Each row was made from one small tree. Brackets hold a mark, then the marks that hang from it, in the order of their numbers. Every link used is in the known rows. Write each row's tree.
Known rows:
(j_964 (j_855 (j_799 (j_693 (j_412 j_424)) j_981))): [ 0.84  1.38  1.49 -0.63  0.51 -0.03 -1.31  3.72  1.46 -1.13 -4.60  0.06
  1.26  1.94 -0.06  0.96  1.06 -0.12 -0.86 -1.10 -1.17 -0.98  0.83]
(j_799 j_693 j_981): [-0.37  0.82  0.00 -1.77  0.13 -1.04  0.29  0.34  1.43  0.70 -3.30 -0.05
 -1.60  0.11  2.27 -1.00  0.65 -0.14 -0.57 -0.04 -0.85  0.47  1.32]
(j_964 (j_855 j_391 j_799)): [-0.51 -1.65  0.23  0.23  0.08  0.15  0.11  1.56  2.09 -2.89 -0.19  0.40
  1.34 -0.97 -0.63  0.91  0.78  0.42  0.76 -0.14 -0.95  0.62 -3.42]
(j_391 (j_855 j_799 j_964)): [ 0.81 -2.38 -1.77 -0.74  0.03  0.83 -0.05  2.30  2.02  0.81  3.67 -0.07
 -0.08 -2.42 -1.38  0.96  0.23  0.77  1.06  0.16  1.39  0.11 -2.07]
(j_693 j_994): [-0.83  0.83 -1.41 -0.57 -0.22 -0.69  0.35 -3.98 -0.77  0.41  0.70  0.21
  0.19 -1.57  2.28 -1.23 -1.19  0.50 -0.02  1.17  0.45  1.18 -1.36]
(j_964 j_855): [-0.21 -1.03 -0.64 -0.41  0.34  0.67  0.48 -1.28  1.17 -3.00  0.86  0.78
  0.67 -0.44  1.17  0.16  0.94  1.18  0.47  0.05 -1.12  1.06 -2.64]
(j_391 (j_855 (j_799 j_981) j_964)): [ 0.66 -2.84 -0.66 -1.81  0.05 -1.93 -0.54  4.10  1.40  1.70  2.04 -0.27
  0.02 -2.12 -1.65  0.49  0.54  0.74  0.88 -0.69  1.14 -0.05 -0.11]
(j_799 j_693 j_855): [-0.77  0.70 -0.08 -0.20  0.76  2.61  1.39 -2.31 -0.92 -0.29  0.23  0.39
 -1.16  2.23  1.44 -0.65  0.16  0.28 -0.51  0.63 -0.18  0.20  1.86]
(j_981 (j_799 (j_693 j_412 j_994) j_855)): [ 0.17  2.01 -0.21  0.73  0.30  0.09 -0.75 -4.59 -4.27 -1.43 -1.50  0.05
 -0.07  3.74  0.80  0.25 -0.95  0.49 -1.62  1.99  1.09 -1.06  3.36]
(j_855 j_799): [-1.45 -0.41 -1.29 -1.37 -0.10  1.02  0.10  1.82  1.71 -0.88 -0.32 -0.04
  0.36 -1.19  1.36  0.08 -0.39 -0.02  0.10  1.50  0.35  0.57 -0.69]
(j_855 j_391 j_964): [-0.63 -2.08 -0.29  2.39 -0.99  0.83  1.50 -0.07  2.36 -0.65  5.15  0.15
 -0.28 -2.92 -0.67 -0.22 -0.02  0.02  2.27 -0.66 -0.13  1.64 -4.49]
(j_981 (j_799 j_693 (j_855 j_391 j_964))): [-0.05 -0.90 -0.03  1.34 -0.30  0.32  0.86 -0.89 -1.96 -2.39  3.04  0.12
 -0.99  1.41 -0.87  0.18  0.43  0.47  0.74  1.25  0.42 -0.49  0.85]
(j_981 (j_799 j_693 j_855)): [-0.45  0.44 -0.83 -0.77  0.41  0.20  0.45 -1.58 -2.33 -2.60 -0.38  0.17
 -0.92  3.03  1.61 -0.06  0.47  0.93 -0.64  2.45  0.35 -0.52  2.75]
(j_964 (j_855 j_799)): [-0.66 -1.05 -0.62 -1.60  0.32  0.75 -0.31  1.25  0.91 -3.05 -0.44  0.51
  1.26 -0.64  0.18  0.55  0.58  0.68  0.03  0.60 -0.63  0.10 -1.24]
(j_855 j_964): [-0.69 -1.38 -1.38  0.51 -0.76  1.62  0.97 -0.44  0.98 -0.68  5.12  0.28
 -0.36 -2.47  0.30 -0.55 -0.35  0.27  1.56  0.19  0.24  1.06 -2.20]
(j_235 j_994): [-1.28 -0.67 -1.73  0.42 -0.28 -0.07  1.25 -0.69 -1.20 -0.61  1.57  0.12
 -0.43  0.08  1.20  0.57  1.01  0.97 -0.27  1.27 -1.52  1.00 -0.63]
(j_855 j_391 (j_799 j_693 j_981) j_964): [-0.45 -1.06  0.85 -0.38 -0.78 -0.76 -0.02  4.02  1.53  0.73 -0.13 -0.42
 -0.80 -2.22 -2.01 -0.12  0.08 -1.06  0.82 -0.82 -0.32 -0.44 -0.19]
(j_412 j_424 (j_693 j_994)): [ 1.27  3.00 -0.24 -0.42  0.32  0.89  0.46 -0.80  0.28  1.22  1.54 -0.28
  2.81 -0.90  3.70 -1.17  0.53  0.08  0.33  0.17  1.25  0.58 -3.71]
(j_981 (j_799 j_693 (j_855 j_964))): [-0.21 -0.39 -0.84 -0.15 -0.10  0.76  0.45 -1.21 -3.25 -2.49  2.86  0.22
 -1.10  1.76 -0.18 -0.13  0.19  0.79  0.12  1.87  0.72 -0.98  2.60]
(j_964 (j_855 j_391 (j_799 j_981))): [-0.60 -2.03  1.39 -0.93  0.05 -2.37 -0.38  3.63  1.85 -1.89 -2.09  0.23
  1.53 -0.61 -0.92  0.51  1.04  0.37  0.57 -0.96 -1.26  0.47 -1.44]
(j_964 (j_855 j_391 (j_799 (j_693 j_412 j_994)))): [ 0.54  1.03  0.79  1.18  0.22  0.80 -1.02 -1.71  0.49 -1.47 -3.20  0.22
  1.03  0.17 -1.17  1.15 -0.23 -0.43 -0.77 -0.38 -0.64 -0.64 -2.00]
(j_799 (j_693 j_994) (j_855 j_391 j_964) j_981): [-0.50 -0.18  1.88  0.33 -0.15 -2.32  0.58 -1.82 -3.66  2.05  1.66  0.04
 -0.57  0.35 -1.91 -1.51 -0.71 -0.41  0.32 -1.60  0.04 -0.50  2.65]
(j_412 (j_693 j_994)): [ 0.54  1.61 -1.03 -1.34  0.26  0.96  0.14 -3.40 -0.52  0.50  1.30 -0.14
  2.09 -1.54  3.14 -1.12 -0.07  0.09 -0.12  0.65  1.41  0.50 -2.64]
(j_994 j_235): [-0.21 -0.38 -2.14  1.42 -0.26  1.82  1.32 -2.11  0.50  0.00  3.75  0.20
 -0.51  0.44  2.56 -0.45 -0.36  0.28  0.47  0.86 -1.61  2.34 -0.85]
(j_855 j_391 j_799 j_964): [-1.03 -2.16 -0.32  1.14 -1.01  0.96  0.60  2.80  2.08 -0.70  3.91 -0.13
  0.36 -3.10 -1.78  0.39 -0.43 -0.51  1.90 -0.04  0.35  0.62 -3.12]

Write each row's tree:
[ 0.15  1.36  0.67  0.40  0.09 -0.15 -0.46 -0.22  1.84  0.88 -4.33 -0.20
 -0.99  1.49  1.56 -0.03  0.13 -0.56 -1.07 -0.78 -0.49  0.23  1.43]
(j_799 (j_693 j_412) j_981)
[-0.04 -0.66  1.36 -1.20  0.29 -1.50 -0.40  2.86  1.62 -1.65 -3.84  0.15
  0.24 -0.14 -0.84  0.49  1.29 -0.14 -0.13 -0.89 -1.60 -0.27 -0.66]
(j_964 (j_855 j_391 (j_799 j_693 j_981)))
[ 1.37 -1.07 -1.80 -0.93  0.26  1.70 -0.07  1.53  1.83  1.06  1.80 -0.11
 -1.28 -2.00 -1.23  0.92  0.51  0.30  0.41  0.24  1.19 -0.64 -1.33]
(j_391 (j_855 (j_799 j_693) j_964))
[ 0.45  1.41  0.86 -1.58  0.38 -1.02 -1.95 -0.20 -1.31 -0.66 -5.05  0.12
  1.01  0.89 -0.65  0.42 -0.30 -0.29 -1.68 -0.54 -0.56 -1.31  2.00]
(j_964 (j_855 (j_799 (j_693 j_412 j_994) j_981)))
[ 1.09  2.67 -0.75  3.86 -0.33  1.14  0.05 -3.22 -0.85  1.98  2.40 -0.09
  1.44  1.77  2.07 -0.08 -1.63 -0.21 -0.27 -0.13 -0.88  1.70 -0.99]
(j_693 (j_412 j_424) (j_994 j_235))
[-1.16 -2.53  0.87 -0.02 -1.02 -1.88  0.03  4.80  1.70  0.31  2.01 -0.37
  0.60 -2.73 -2.01 -0.13 -0.20 -0.59  1.63 -0.97  0.04  0.40 -1.02]
(j_855 j_391 (j_799 j_981) j_964)
[ 0.96 -0.58 -0.64 -2.53  0.81 -1.46 -0.56  2.85  2.27  1.91 -3.40 -0.35
 -1.10 -0.30  0.39  0.58  1.15  0.44 -0.70  0.09  0.50 -0.34  0.86]
(j_391 (j_855 (j_799 j_693 j_981)))
[-0.94  0.20  1.17 -1.50  0.76 -0.65  0.74  0.09 -1.44  0.70 -1.79  0.15
 -0.99  2.63  1.10 -1.16  0.50  0.23 -0.74 -0.41 -0.48 -0.05  4.15]
(j_799 j_693 j_855 j_981)
[ 1.90  2.84 -1.06  0.54  0.22  1.61  0.65 -1.65 -0.93  2.00  3.85 -0.35
  2.66  0.18  3.77 -1.07  0.15 -0.07  0.32  0.15 -0.01  1.13 -2.64]
(j_412 j_424 (j_693 (j_994 j_235)))
[ 0.49  0.19  0.89  1.71  0.27  2.18 -0.53  0.38  2.46 -2.34 -2.87  0.24
  0.69  0.62 -1.06  1.69  0.63 -0.38 -0.31 -0.61 -1.04 -0.28 -2.53]
(j_964 (j_855 j_391 (j_799 (j_693 j_412))))
[-1.20 -2.49  0.70  2.57 -0.28  1.04  1.84 -0.51 -0.41 -0.62  6.36  0.39
  0.39 -0.15 -1.39 -0.40 -0.24  0.41  1.89 -0.89  0.20  1.11 -1.39]
(j_799 (j_855 j_391 j_964))
[ 1.33 -1.45 -0.80 -2.08  0.22 -0.93 -0.59  3.35  1.35  2.01  0.09 -0.32
 -1.18 -1.60 -1.48  0.50  0.77  0.22  0.22 -0.61  0.84 -0.84  0.65]
(j_391 (j_855 (j_799 j_693 j_981) j_964))
[-0.36 -0.02  0.71 -0.62 -0.86 -2.33 -0.51  1.53 -0.83  1.73 -0.36 -0.45
 -0.42 -2.72 -2.16 -0.72 -0.93 -1.17  0.43 -0.66  0.11 -0.84  0.41]
(j_855 j_391 (j_799 (j_693 j_994) j_981) j_964)
[ 1.81 -0.61 -1.15  0.74  0.25  2.65 -0.74  0.98  2.21  1.24  1.16 -0.24
 -0.77 -0.85 -1.76  1.65  0.07 -0.08 -0.04 -0.29  1.37 -0.88 -1.24]
(j_391 (j_855 (j_799 (j_693 j_412)) j_964))
[-0.52 -1.32  2.07  0.79 -0.06 -0.84  1.15  0.81 -1.18  0.89  1.81  0.07
 -0.97  0.91 -1.67 -0.90  0.42 -0.27  0.86 -1.79 -0.52 -0.05  1.98]
(j_799 j_693 (j_855 j_391 j_964) j_981)
[-1.39 -3.00  1.98  1.18 -0.31 -2.15  1.24  1.71 -0.95  0.53  4.18  0.14
  0.51  0.25 -1.83 -0.93  0.10  0.32  1.67 -1.90 -0.14  0.96  1.05]
(j_799 (j_855 j_391 j_964) j_981)
[-0.27  1.98 -0.11 -2.18  0.02 -2.55 -0.26 -2.27 -1.30  1.82 -3.51 -0.08
 -1.28 -0.55  2.06 -1.65 -0.46 -0.16 -1.05  0.20 -0.29  0.00  1.99]
(j_799 (j_693 j_994) j_981)
[ 1.73 -0.99 -0.12 -0.36  0.18  0.03 -1.25  2.84  1.75  2.18 -0.63 -0.42
 -0.64 -0.52 -2.02  1.26  0.34 -0.05 -0.23 -1.20  1.13 -1.07  0.74]
(j_391 (j_855 (j_799 (j_693 j_412) j_981) j_964))
[ 0.06  0.33  1.19 -1.64  0.23 -2.58 -0.86  0.60 -0.43 -0.63 -4.18  0.11
  0.66 -0.58 -1.05  0.03  0.44 -0.22 -0.53 -0.68 -1.08 -0.61 -0.14]
(j_964 (j_855 j_391 (j_799 (j_693 j_994) j_981)))
[-0.60  1.47 -0.34 -0.19 -0.18  0.32  0.05 -1.14  0.79  0.69 -2.64 -0.25
 -0.49 -1.65  0.32 -0.20 -0.79 -0.89 -0.35  1.02  0.12 -0.01 -1.68]
(j_855 j_391 (j_799 (j_693 j_994)))
[-0.67 -0.76  1.06 -0.84  0.15 -0.29  0.73  0.35 -2.36  0.76  1.70  0.19
 -1.06  1.31 -0.85 -1.19  0.17 -0.06  0.17 -1.06 -0.15 -0.57  4.03]
(j_799 j_693 (j_855 j_964) j_981)
[-0.35  1.46 -0.91 -1.13  0.33 -1.07 -0.03 -4.08 -4.64 -1.52 -0.49  0.17
 -0.59  2.43  1.39 -0.67 -0.46  0.81 -1.14  2.66  0.83 -0.84  3.30]
(j_981 (j_799 (j_693 j_994) j_855))
[ 0.23  1.40  0.62  2.35  0.11 -0.54 -0.35 -4.22 -3.09 -1.27 -1.35 -0.03
  0.07  3.50  0.04  0.48 -0.72  0.17 -1.00  1.36  0.78 -0.58  1.51]
(j_981 (j_799 (j_693 j_412 j_994) (j_855 j_391)))
[ 0.52  1.50 -1.08  0.90 -0.15  1.14 -0.60 -1.93  0.57 -2.45 -2.38 -0.11
 -0.96  2.02  1.98  0.97  0.14  0.28 -0.99  2.14  0.44 -0.26  0.27]
(j_981 (j_799 (j_693 j_412)))
[ 0.48  2.74  0.12  2.60 -0.19  0.47 -0.30 -2.46  0.45  1.35  0.04 -0.04
  1.54  0.42  1.99 -0.16 -1.26  0.02 -0.24 -0.10  0.54  1.00 -2.15]
(j_693 (j_412 j_424) j_994)
[-0.77 -0.02  0.94 -0.91 -0.14 -1.29 -0.01  3.49  2.40  0.70 -4.17 -0.45
 -0.74 -0.54  0.19  0.01  0.48 -0.84 -0.13 -0.14 -0.61  0.18  0.07]
(j_855 j_391 (j_799 j_693 j_981))
[ 0.41 -0.25  1.91  0.59  0.22 -0.73 -1.06  2.34  2.19 -1.33 -4.56  0.04
  0.78  1.01 -1.37  1.28  0.86 -0.46 -0.56 -1.45 -1.33 -0.45 -0.52]
(j_964 (j_855 j_391 (j_799 (j_693 j_412) j_981)))
[-0.46 -0.78  0.78  2.15 -0.04  2.64  1.81 -1.46 -0.53 -0.41  4.00  0.30
 -1.12  0.55 -1.32 -0.42  0.07 -0.16  1.10 -0.75 -0.13  0.19 -0.49]
(j_799 j_693 (j_855 j_391 j_964))
[-0.24  1.98  1.78  0.26  0.60 -1.28 -0.61 -3.22 -3.51  2.03 -3.02 -0.01
  0.06  3.51  0.21 -0.83 -1.09 -0.30 -1.78 -0.96  0.26 -0.70  4.94]
(j_799 (j_693 j_412 j_994) j_855 j_981)
[-0.02  1.14  0.34 -0.76 -0.68 -0.50 -1.75  0.60 -1.77  1.85 -1.41 -0.47
  0.02 -0.87 -1.76 -0.14 -1.75 -1.28 -0.84 -0.56  0.81 -1.61  2.83]
(j_855 (j_799 (j_693 j_412 j_994) j_981) j_964)
[ 1.70  1.15 -1.12 -0.12  0.72  0.76 -1.13 -1.69  1.05  2.10 -2.70 -0.28
 -0.29  0.07  0.04  1.23 -0.48  0.11 -1.30  0.48  1.42 -0.62 -0.67]
(j_391 (j_855 (j_799 (j_693 j_412 j_994))))
[ 0.63  1.55 -1.58  1.47 -0.77  3.06 -0.94 -2.22 -2.41  1.39  2.46 -0.25
 -0.38 -0.29 -1.39  0.32 -2.29 -1.35 -0.58  0.40 -0.05 -0.87  1.48]
(j_855 (j_799 (j_693 j_412 (j_994 j_235))) j_964)
